What can hang from each mark
V: C W
W: Z
P: C Z
C: T V Z
Z: C P T W
T: Z

Every row comes from one small tree of marks. Brackets hold a mark, then the marks that hang from it, in alphabetical order. Every link used is in the known rows. Which tree was each row made from?
Known rows
{V {C T}}: [-11.8   5.6  14.3  44.6 -10.7 -13.6   5.9 -17.0 -18.4   4.9  -5.4   5.2
  -6.9 -45.5  -8.6  -3.2  17.7  -2.4  -5.8 -28.0   6.1   9.6   6.0 -20.8]
{V {C {T Z}} W}: [ 16.3   3.6  -9.8  12.1   8.5  -8.9 -11.2   1.1 -66.1   9.0 -23.7  15.6
 -20.3  -7.2 -34.3 -38.5  -4.0  -5.2  17.0 -23.7  13.3   0.9   9.2 -25.6]
{P {C {V W}}}: [ -9.8   2.9  34.2 -21.0  16.1   1.1 -20.7   6.9   5.4  15.1  -4.6 -13.1
   1.1  -6.0   8.1  -0.5  -8.9 -15.9  -1.2  21.9  -5.9   6.6  43.8  -0.2]
{W {Z P}}: [ -8.4 -20.8  -6.6  27.3   2.2 -32.9   6.0   1.2  19.0  -7.5  16.3   1.9
  -3.7  18.1 -16.4 -19.9  15.6   5.6 -13.0   5.3  21.7 -17.2 -43.6  17.8]
{C T Z}: [-27.4   5.5  -5.0  49.6 -21.4  -1.3  13.1  -1.4 -36.5  -0.5 -12.4  -2.3
 -10.3  -0.3  26.2 -14.2  29.3 -34.3  13.5  11.6  16.0 -18.6   8.8  -5.1]
{T Z}: [-10.2  10.6  -8.9   2.1  -2.7 -16.2 -11.2   6.1 -14.8   5.7 -14.9  12.7
 -11.9  12.4  -6.3 -35.7  11.9  12.4   7.3 -14.5  -2.9  -1.9 -15.5   8.0]
{V C W}: [  1.8  -2.1  25.5  -1.0  27.6 -34.0 -12.4   4.3 -31.1  10.6 -13.8  13.4
  -5.5  -9.4 -31.3 -26.7  11.3  -0.3  -5.6 -13.2   5.4  18.9  31.0 -10.2]
{P {Z W}}: [  0.3   3.4 -25.2 -11.7  -3.9 -54.0   2.7  13.3   8.8  -3.5  -9.4  11.2
   7.6  -5.6  22.0 -22.8   3.7  11.2   2.4  13.9   6.2   0.6  -7.7   4.2]
{V C}: [-15.0   6.7  35.3  17.9   6.9 -34.2  -7.9  -8.5  -7.9   4.3  -3.9   7.8
  -0.1 -26.7 -13.3 -13.3  22.2  14.4 -18.3 -25.9  -0.1  25.7  10.4  -6.1]
{C T {V W} Z}: [ -8.3  -1.8  -0.7  25.4  10.0  33.7  -2.4   0.0 -57.7   4.3 -12.9   5.0
  -9.5  -8.7  19.4 -19.0  12.0 -43.5  35.8  42.9  12.9 -11.0  47.4  -7.0]
{V {C Z}}: [-16.4   8.5  44.7  15.7   2.3 -19.9 -11.6  -1.9 -37.7  -6.7  -6.4  -4.7
  -0.5 -13.5  -3.9 -25.4  36.3   1.7 -11.8  -2.4   6.8  18.8  20.1   2.3]
{V {C T} {W {Z P}}}: [ 21.1 -26.7 -11.1  39.2  13.5 -22.7   3.8  -4.3 -27.7  -5.9   4.9   6.3
 -13.4   0.0 -46.6 -19.5   1.2  -9.2  -4.7  -4.1  38.1 -22.5 -17.2 -11.5]
{Z P}: [-26.0  -8.6   1.7   9.5   3.3 -36.7   9.7  -1.4  15.9   0.6   6.7   2.1
   2.8  12.2  -7.9  -3.4  23.4  -1.3  -2.3  -4.9  15.4  -6.2 -26.6   2.3]
{W {Z {C V}}}: [  5.8 -13.0  19.1   2.0  11.5  35.8 -13.6  -1.6  23.3  -7.6   9.5  -6.9
  -4.9 -16.7   5.5   5.2 -10.4  15.7   5.7  -3.4 -17.6  11.1 -18.9  21.1]
{Z C W}: [ -6.8  -0.7  -1.4 -17.0  -1.5 -20.2   8.0   9.2  14.0   5.7  -7.9  14.4
  -2.0  -4.3   8.2  20.8  -8.4  13.4   1.5  -8.3 -21.6   5.1 -22.0   8.2]
{V {C T} W}: [ -2.7  -1.5   3.2  27.4  12.8 -18.6   3.1  -2.8 -42.4  11.6 -18.0  10.6
 -11.2 -24.4 -25.0 -17.2   4.4 -19.8   4.4 -16.2  12.2   2.5  27.1 -26.5]
{W {Z {C V} P T}}: [ 19.4 -17.7  -4.5  -2.5  14.3  62.6   0.7  -4.6  40.1 -12.7  22.7  -5.7
   2.3  13.6 -15.8  19.6 -14.1  22.7  -8.6 -19.5 -15.3   7.9 -15.4  18.4]
{Z {P {C V}} T}: [ -5.0   6.7  20.6 -15.7  -3.3  29.5  -2.1 -12.6  47.3   3.6  17.9 -18.8
  15.1   2.1   0.5  26.1  -2.8   2.2 -25.5  -7.2 -12.6  10.0  20.7   2.4]
{P Z}: [-13.9   1.5  -3.6   3.7   1.8 -40.6  -4.4  11.8  12.4  -5.5  -7.0 -15.1
   4.6  -1.5  22.7 -26.2  11.4   1.1   2.0  -9.7  17.2  -3.9   0.2  -0.9]
{Z T}: [-15.3  11.7 -12.5  14.9   0.8  10.1   8.8   1.0  15.8   9.7  -9.3  16.0
   1.5   7.5 -10.6  -8.4  16.7   6.4 -17.6 -26.9 -13.4   6.5  18.2   0.7]
{T {Z {C {V W}} P}}: [ 18.7 -12.3   0.4 -49.7  31.7  31.4 -18.6   9.5 -12.0  -1.2  -0.4  -6.4
  -6.7  30.6 -22.3  -4.9 -24.2   6.6  39.0  -4.8  -5.5  -1.2 -20.4   3.6]
{V W}: [-15.7  -4.3  -5.7  -0.4  19.3 -26.4  -2.4  14.4 -14.9  13.1 -20.6  15.2
  -6.7  20.2 -12.2 -26.8   9.9 -14.5   5.1   4.2   6.3  -4.1  18.1  -0.8]

Which tree is each row?
[  7.2  -0.7  10.3 -30.1  19.7  28.8  -6.5   1.9  24.0   8.9   4.5 -10.8
  10.2  16.7 -19.1  16.1 -14.6  -9.5 -13.9   5.6  -1.9   0.2  43.7  -3.9] => {Z {P {C {V W}}} T}
[ -4.4  17.2   8.1  10.0 -24.5  31.5 -14.2 -10.7  -6.7   6.5  -2.3 -17.5
  -7.4 -24.8  23.9  -2.1 -14.3  -7.1  10.9   1.6  -6.0  -6.2   3.7  -7.3] => {P {C {T Z} V}}
[ -8.5 -12.1   2.4   9.1  -0.8  36.2  11.0 -18.2  15.3  -4.2  14.6 -16.6
  -0.9 -20.4  10.7  41.3  -8.6 -10.5  27.2 -16.0  -1.6  -0.6 -27.6 -12.6] => {Z {C T V} P}
[ -5.3  -4.4  -4.1 -12.1  10.4  18.4  11.1   2.5  34.9  -2.5   5.5 -10.6
   3.8  31.7 -16.3  31.2  -5.6  13.1 -11.0 -45.7 -13.9   6.2 -19.6   0.4] => {Z C P T}
[ 21.3  -6.9 -15.1  11.6  11.2 -20.8  -4.3  -4.0 -52.2   1.0  -8.5  10.4
 -15.6   9.4 -45.3 -25.6  -0.4  -5.2  16.2 -18.6  28.9  -8.7 -16.9 -23.5] => {V {C {T {Z P}}} W}
[  6.1 -20.1  -6.9  -5.0  18.8  37.3   8.6  -3.7  -4.5   2.2   3.7 -12.9
  -6.8   0.6  -7.4  32.1 -22.2 -23.5  37.0  -2.7   3.0  -8.4  -5.2 -17.2] => {Z {C T {V W}} P}
[ 14.9  -3.0 -21.2 -36.9  -2.1 -20.4   3.6  12.1   3.3  -4.3  -0.6  10.0
  -6.1  30.8 -13.0   3.8 -17.3  28.4  12.7 -10.4 -10.7  -2.8 -64.8  10.2] => {T {Z C P W}}
[ 12.5  15.9 -19.3 -23.6 -20.0 -25.1   3.7  14.7  36.6  -0.1  -5.1 -11.4
  13.7  11.9  24.4   2.3 -19.1  12.4 -32.8  -2.2  -6.4  -3.6  25.1   0.4] => {P C {Z T W}}
[ -3.4  20.8   1.3  -7.3 -22.2  -3.9   3.5  12.6  -1.4   4.6  -7.6   3.3
   5.8  20.0  21.9  -2.0   3.9  -4.0 -32.9  25.2 -15.7  -3.2  32.7  13.2] => {P {C {Z T W}}}
[ 13.8 -16.3 -10.2  -4.6   8.1  -9.0  -0.2  15.6  28.2   0.2   7.0 -10.8
  -2.6  48.5 -33.5  -8.0 -17.7  -4.7 -35.2  -0.3  14.3 -27.1   5.7  10.3] => {V {W {Z {P C} T}}}
[ -9.1  15.4  10.1   9.6   5.3  57.4  -6.7  -3.9 -15.6  -1.2  -2.3   8.6
   3.8  -5.4  14.1 -13.8  28.2  -4.1   2.9  11.5 -13.7  13.8  56.0  10.5] => {C V {Z T}}
[ -1.9  10.5  24.2   8.0  -1.7 -38.7  -1.7  -0.1 -42.7  -1.3  -6.8  25.1
   1.6 -14.6   1.6 -26.1  25.3   9.6 -13.1  21.5   0.5  22.5  17.2   7.1] => {V {C {Z W}}}
[-18.6  10.3  23.5  22.5 -21.3  18.6  -3.6 -16.2  15.0  11.5   1.2 -19.3
  -0.2 -40.4  31.9  24.2  -4.5 -24.0  -1.6   7.7  -5.5   0.6  16.4 -11.8] => {P {C T V}}
[  8.0  -4.6 -34.2  -0.9 -15.8 -19.2  15.0   9.3   7.9  -7.2 -11.0 -10.5
  -0.5  -7.8  37.3  16.1 -26.8  -2.1  18.0 -10.0   2.0 -11.7 -28.9 -13.1] => {P {Z {C T} W}}
[  2.2  -3.5   1.1  33.7 -17.0 -30.7  20.5 -12.3 -45.8  -8.7   5.3  15.2
  -0.9 -15.1  -4.9  -0.8  22.8 -11.0  -2.7  19.8  22.3   0.2 -14.2  -7.9] => {V {C T {Z P W}}}
[ -8.8   5.8  10.1 -17.3 -15.2 -34.8 -12.2   5.9  19.1   1.1   5.0 -25.4
  -3.0  31.1  -4.3  -5.1  -3.4   6.5 -11.7  -9.2  12.4 -16.9 -36.9   6.1] => {T {Z {P C}}}
[  6.0   1.2 -34.7 -15.7  -7.0 -41.4   5.2   3.4 -10.5   2.8  -2.0  29.3
  -1.1  22.9 -16.1 -25.3   4.7  20.2   8.5  15.1   4.5 -10.6 -50.3  12.9] => {T {Z P W}}
[ -7.3   7.1   9.9  11.1 -20.1   4.3  -9.3  -7.7  21.1  -5.5   7.3 -46.9
   7.9 -32.6  48.3  11.1 -15.4 -18.5   6.0   4.1  11.3  -8.8  20.1 -15.7] => {P {C T V} Z}
[  1.5   8.1  12.2 -15.5  12.1  69.9  -2.9  -4.9  29.8   2.5  -0.1  -1.7
   3.7 -10.5   4.2  29.3  -8.5  14.7   1.1 -31.0 -39.8  26.7  22.0   3.3] => {Z {C V} T}
[ 11.2  17.0   4.4   5.0   0.3   1.3   3.6  -0.8 -35.8  -0.4 -11.0  34.1
   4.0 -10.4 -10.2 -17.4  22.8  17.7 -25.6   3.6 -12.4  24.5  37.4   7.2] => {V {C {Z T W}}}
[  9.1 -16.0  -4.7   8.8  26.6  12.4 -17.2   8.2 -14.3   2.7  -2.3  22.9
  -9.1  -8.2 -15.9 -35.2   1.5  -3.6   9.1  31.3   3.7  -5.3  18.3  15.4] => {C {V {W Z}}}
[  8.6   3.9 -19.6  -5.4   2.0  32.7  14.3  -5.2  -8.8  -4.7  10.5  28.9
  13.1   2.6   6.4   1.0  21.2   3.3   3.2  39.3  -8.5   5.7  19.9  16.8] => {C V {Z P T W}}
[ -1.9 -10.7  -8.2 -20.7   0.6 -31.7  15.3   4.8  23.9  -1.5   3.7  13.3
   4.2  15.6  -4.4  28.0  -6.5  12.7   2.5  -5.3 -10.5   2.4 -47.9   8.3] => {Z C P W}
[ -9.5 -16.6  -2.4  39.6 -29.6 -25.7   9.8  -6.0  25.4  -5.8  16.8 -26.2
  -8.9   8.6   7.2  13.2  -6.2 -17.6 -25.9   5.4  28.2 -37.7 -44.1   0.8] => {W {Z {P {C T}}}}
[ -0.8   7.6 -21.1   6.1 -31.1 -49.2   8.4   6.5  15.1  -0.5  -4.6 -21.9
   4.2 -12.6  40.5  10.8 -21.8 -14.9 -10.0  10.8  14.2 -20.7  -9.9 -11.4] => {P {C T} {Z W}}
[  8.0  -4.5   7.3 -32.7   9.5  34.6 -14.8  -3.1   5.8  -8.1  10.6 -17.0
  -2.3  13.4  -4.6   5.5 -13.5  21.8  25.6 -18.4 -10.4   9.7 -41.5   7.7] => {T {Z {C V} P}}
[  9.8  -1.2   1.2  -7.6   1.1   4.3 -16.0   7.0  -1.3   1.2  -4.2 -41.5
   2.9 -16.6  29.8   0.2 -29.1 -34.0  14.2  17.1  19.0 -20.2  37.6 -21.9] => {P {C T {V W}} Z}
[ 17.9  -2.3 -14.9 -30.7   8.8  44.6  12.3  -6.0  32.5  -0.7  11.1  22.3
  13.0   1.5  -8.7  39.1 -16.7  22.4   0.6  -6.3 -30.6  20.1  -7.4   8.2] => {Z {C V} P T W}
[ 21.4  -3.3 -12.7 -43.5   4.1  20.4  -5.7  -1.2   3.6  -5.1   8.3  14.6
   1.5   3.6  -5.9  12.9 -22.4  28.7  28.0   5.1 -20.7  10.4 -49.8  12.9] => {T {Z {C V} P W}}
[-23.8  12.4  30.6  26.1 -25.2  31.3  -5.6 -10.9 -15.2   1.0   3.7 -30.2
  -1.6 -23.0  46.8  11.4   8.9 -36.3   4.3  30.6   3.7  -7.0  29.4  -3.8] => {P {C T V Z}}
[-28.8  -8.6  -9.1  40.4 -18.6 -11.2  20.4  -6.0 -24.0  -9.0   1.6 -10.9
  -5.9  15.4  12.4  -2.1  28.6 -31.4  14.2  15.4  29.2 -26.1 -18.9  -5.6] => {C T {Z P}}
[ 14.4   3.6   0.4   1.7   1.4 -13.6  14.0  -4.4 -26.3  -8.6   4.0  23.8
   9.9   6.9 -22.0  -8.8  23.5  18.9 -23.6   6.9   3.2  12.0  13.1   6.2] => {V {C {Z P T W}}}
[  1.5  -4.5   8.7 -15.8  14.5  60.4   3.8  -8.9  37.5  -4.0  12.9  -8.2
   9.5   4.3  -8.9  36.2  -8.0  16.2   3.0 -33.5 -24.8  15.3  -0.7   1.9] => {Z {C V} P T}
[ 27.1   7.1 -19.3 -38.6   6.0  39.5  -2.1   6.7  29.5  -9.0  -0.5  -3.0
  14.6 -11.8  23.8  15.1 -26.8  28.9   9.8 -10.7 -31.2  18.0  20.5   5.9] => {P {Z {C V} T W}}
[  1.1   7.5 -11.6 -14.4 -15.8 -22.0  14.3   1.8  37.1   6.4   7.3  10.2
  12.3  19.2  -6.3  23.2  -8.9   6.7 -37.6   1.6 -10.3  -5.8  -5.8   4.6] => {Z {P C} T W}
[ 14.5   9.0   0.6 -36.4  -9.1 -12.6 -12.2  -3.4   8.9   4.5  12.8   3.9
   8.0   4.1   0.5   3.3 -14.6  16.1   0.2  31.4  -7.4   2.0 -24.1  12.0] => {T {Z {P {C V}} W}}
